Each row comes from the steps of one path. Every step used is in the known rows, and no mark comes twice. Write the path behind each row, first mark first.
In the rows, zero is written as 128.
Known rows
deleg, zedemo: [136  98 110 105 118 133 122 107 131 132 128 136 142 146 123 124 137 130
 123 166 126 146 133 130]
gevo, fubo: [159 131 165 133 125 137 105 148 169 142 115 112 118 110 135 124 128 140
 125 124 133 138 130 138]
bokil, kibo, loduz, zedemo, deleg: [134 145 170 142  84 127 167  95 192 106  67 101 100 130 137 126  77 131
  94  93 147 115 148 123]
gevo, fubo, bokil, deleg, zedemo, loduz: [160  10 152 117  97 112  74 129 168 147 106 126 145 105 134 139 157 124
 101 183 108 156 131 147]
loduz, zedemo, deleg: [117 151 161 143 105 138 150 100 190 118 104 112 113 130 133 116 105 139
 103 129 130 134 114 124]
bokil, deleg, zedemo, loduz, kibo: [134  11  68 140  77 103 102 143 175 140 132 147 158 127 134 143 144  88
 103 168 135 122 125 139]
fubo, gevo: [117 158 114 127 139 111 141 131 151 127 115 122 107 112 140 138 127 150
 113 134 138 132 129 119]
loduz, zedemo, deleg, bokil: [110 149 138 141 112 131 149 131 216 113 120  88 112 145 121 117 111 142
 108  99 128 139 122 112]
kibo, loduz, zedemo, deleg, bokil: [119 140 130 145 106 116 151 137 229 117 102 104 107 140 117 134  94 136
  99  81 151 130 136 112]
fubo, bokil, deleg: [133  62 131 121 115 120 116 117 112 134 127 120 121 108 133 144 133 134
 106 142  97 149 146 132]
deleg, zedemo, loduz, gevo: [133  70  86 124 115 110 106 106 134 127 133 164 151 139 128 127 151 106
 139 164 150 139 151 142]
deleg, zedemo, loduz, gevo, fubo: [160  77 123 127 112 125  80 127 174 144 118 146 142 122 133 123 150 116
 135 161 158 148 153 153]
gevo, fubo, bokil: [157 128 176 121 124 137  92 140 135 145  94 116 101 105 129 132 127 159
 107 132 115 168 144 138]
bokil, deleg, zedemo: [137  36 106 107 106 126 124 109 141 135 140 130 146 127 134 129 144 116
 117 170 113 142 133 133]
zedemo, deleg, bokil: [124 152 119 122 132 129 122 108 187 123 152  81 121 147 118 116 126 144
 127 102 128 162 139 114]
bokil, kibo, loduz: [151 126 136 125 112 121 149 127 136 119  93 115 116 124 132 138  98 117
 117  93 149 108 167 126]
fubo, bokil: [131 124 132 113 129 124 116 121  96 131 113 130 114 123 120 133 125 150
 112 141 111 156 145 126]
zedemo, deleg, bokil, kibo: [136 166 133 119 119 136 143  98 179 108 131  53 111 150 127 110 114 136
 125  88 126 149 162 112]
zedemo, loduz: [123 101 123 142 121 109 115 137 143 123 128 135 154 130 128 136 142 101
 128 136 133 107 110 130]
kibo, loduz, gevo, fubo, bokil: [174 108 143 131 125 121  82 145 140 150  89 144  83  95 128 145 105 154
 118 104 159 175 195 147]
deleg, bokil, kibo, loduz, gevo: [152 134  90 126 121 115 145 142 146 119 114 104  97 132 125 137 105 116
 137  60 166 127 217 125]
kibo, loduz, gevo, fubo, bokil, deleg: [177  55 150 139 114 121  83 149 146 154 105 136  88  76 141 152 115 137
 112 116 142 166 195 152]
deleg, bokil, fubo: [127 153 115 105 138 108 120 151 173 100 145 104 116 155 111 128 117 117
 124 110 109 120 130 120]

Write each row's path
[165 116 175 134 110 124  96 128 132 128  84 107 102 103 143 133 127 127
 122 115 138 147 188 148] : zedemo, loduz, gevo, fubo, bokil, kibo
[121 174 135 112 136  94 136 130 168 107 123 121  91 126 135 138 111 138
 106 139 118 115 123 123] : bokil, fubo, gevo
[124 157 144 127 109 104 137 140 249  92 104 103  97 155 113 134  79 121
  94  91 134 119 129 115] : kibo, loduz, zedemo, deleg, bokil, fubo
[147 149 125 122 113 119 138 112 194 112 115  73 111 145 123 128  97 131
 115  69 151 142 175 112] : zedemo, deleg, bokil, kibo, loduz
[161 132 156 140 133 141  97 140 152 146 126 125 102 103 141 123 126 135
 144 121 155 154 168 148] : loduz, gevo, fubo
[119 203 122 107 141  94 127 116 224  99 141  78  89 145 126 124 108 152
 102 115 121 148 129 108] : zedemo, deleg, bokil, fubo, gevo
[138 139 177 127  84 123 152  88 167 108  51  99  83 127 130 135  75 148
  79 105 132 140 165 124] : fubo, bokil, kibo, loduz, zedemo, deleg
[172  31 135 108 107 131  83 114 136 156 120 130 105 102 138 133 141 148
 114 167 119 193 187 153] : loduz, gevo, fubo, bokil, deleg, zedemo
[123 115 139 148 104 118 153 155 174 124  77 149 112 123 129 145  97 122
 100 104 152  97 127 128] : kibo, loduz, zedemo
[133   4 107 110 101 103  98 114 130 134 120 140 154 127 126 145 158 114
 104 182 104 147 130 135] : fubo, bokil, deleg, zedemo, loduz
[127 170 139 108 134 113 114 108 205  95 159  82 106 163 112 115 109 126
 119 111 111 149 130 116] : zedemo, deleg, bokil, fubo
[137 152 113 116 123 126 155 144 149 111 117  74 116 144 125 126 121 124
 131  86 126 122 162 116] : deleg, bokil, kibo
[174 122 149 146 127 127  97 153 163 149 110 140  96  98 137 137 109 135
 132 100 174 146 181 147] : kibo, loduz, gevo, fubo
[164 124 202 134  89 126 136 155 168 127  26 103  78 105 136 145  85 144
  83  98 135 122 165 136] : gevo, fubo, bokil, kibo, loduz, zedemo
[184 126 164 138 114 128 118 142 158 134  86 113  87 100 144 135  99 128
 129  82 174 135 204 146] : bokil, kibo, loduz, gevo, fubo
[134 142 122 135 100 116 178 169 187 109  71  90 104 140 125 142  93 115
 103  64 148  91 158 114] : deleg, bokil, kibo, loduz, zedemo
[160 105 153 143 124 118  74 142 141 141 107 139 110 101 134 135 138 134
 127 133 144 157 162 150] : zedemo, loduz, gevo, fubo, bokil
[137   9  91 117 101 106  96 101 120 141 134 155 141 117 130 142 156 109
 120 179 119 158 169 144] : fubo, bokil, deleg, zedemo, loduz, gevo
[125  71  68 130  92 107 103 141 166 140 115 156 152 146 125 139 135 103
 107 157 151 126 124 134] : deleg, zedemo, loduz, kibo
[132  73 103 117 112 112 111 116 150 129 122 147 169 146 122 130 150 107
 123 167 131 125 110 132] : deleg, zedemo, loduz
[165  18 125 133 102 117  80 129 185 148 137 140 148 101 145 132 158 101
 130 166 139 146 155 157] : bokil, deleg, zedemo, loduz, gevo, fubo
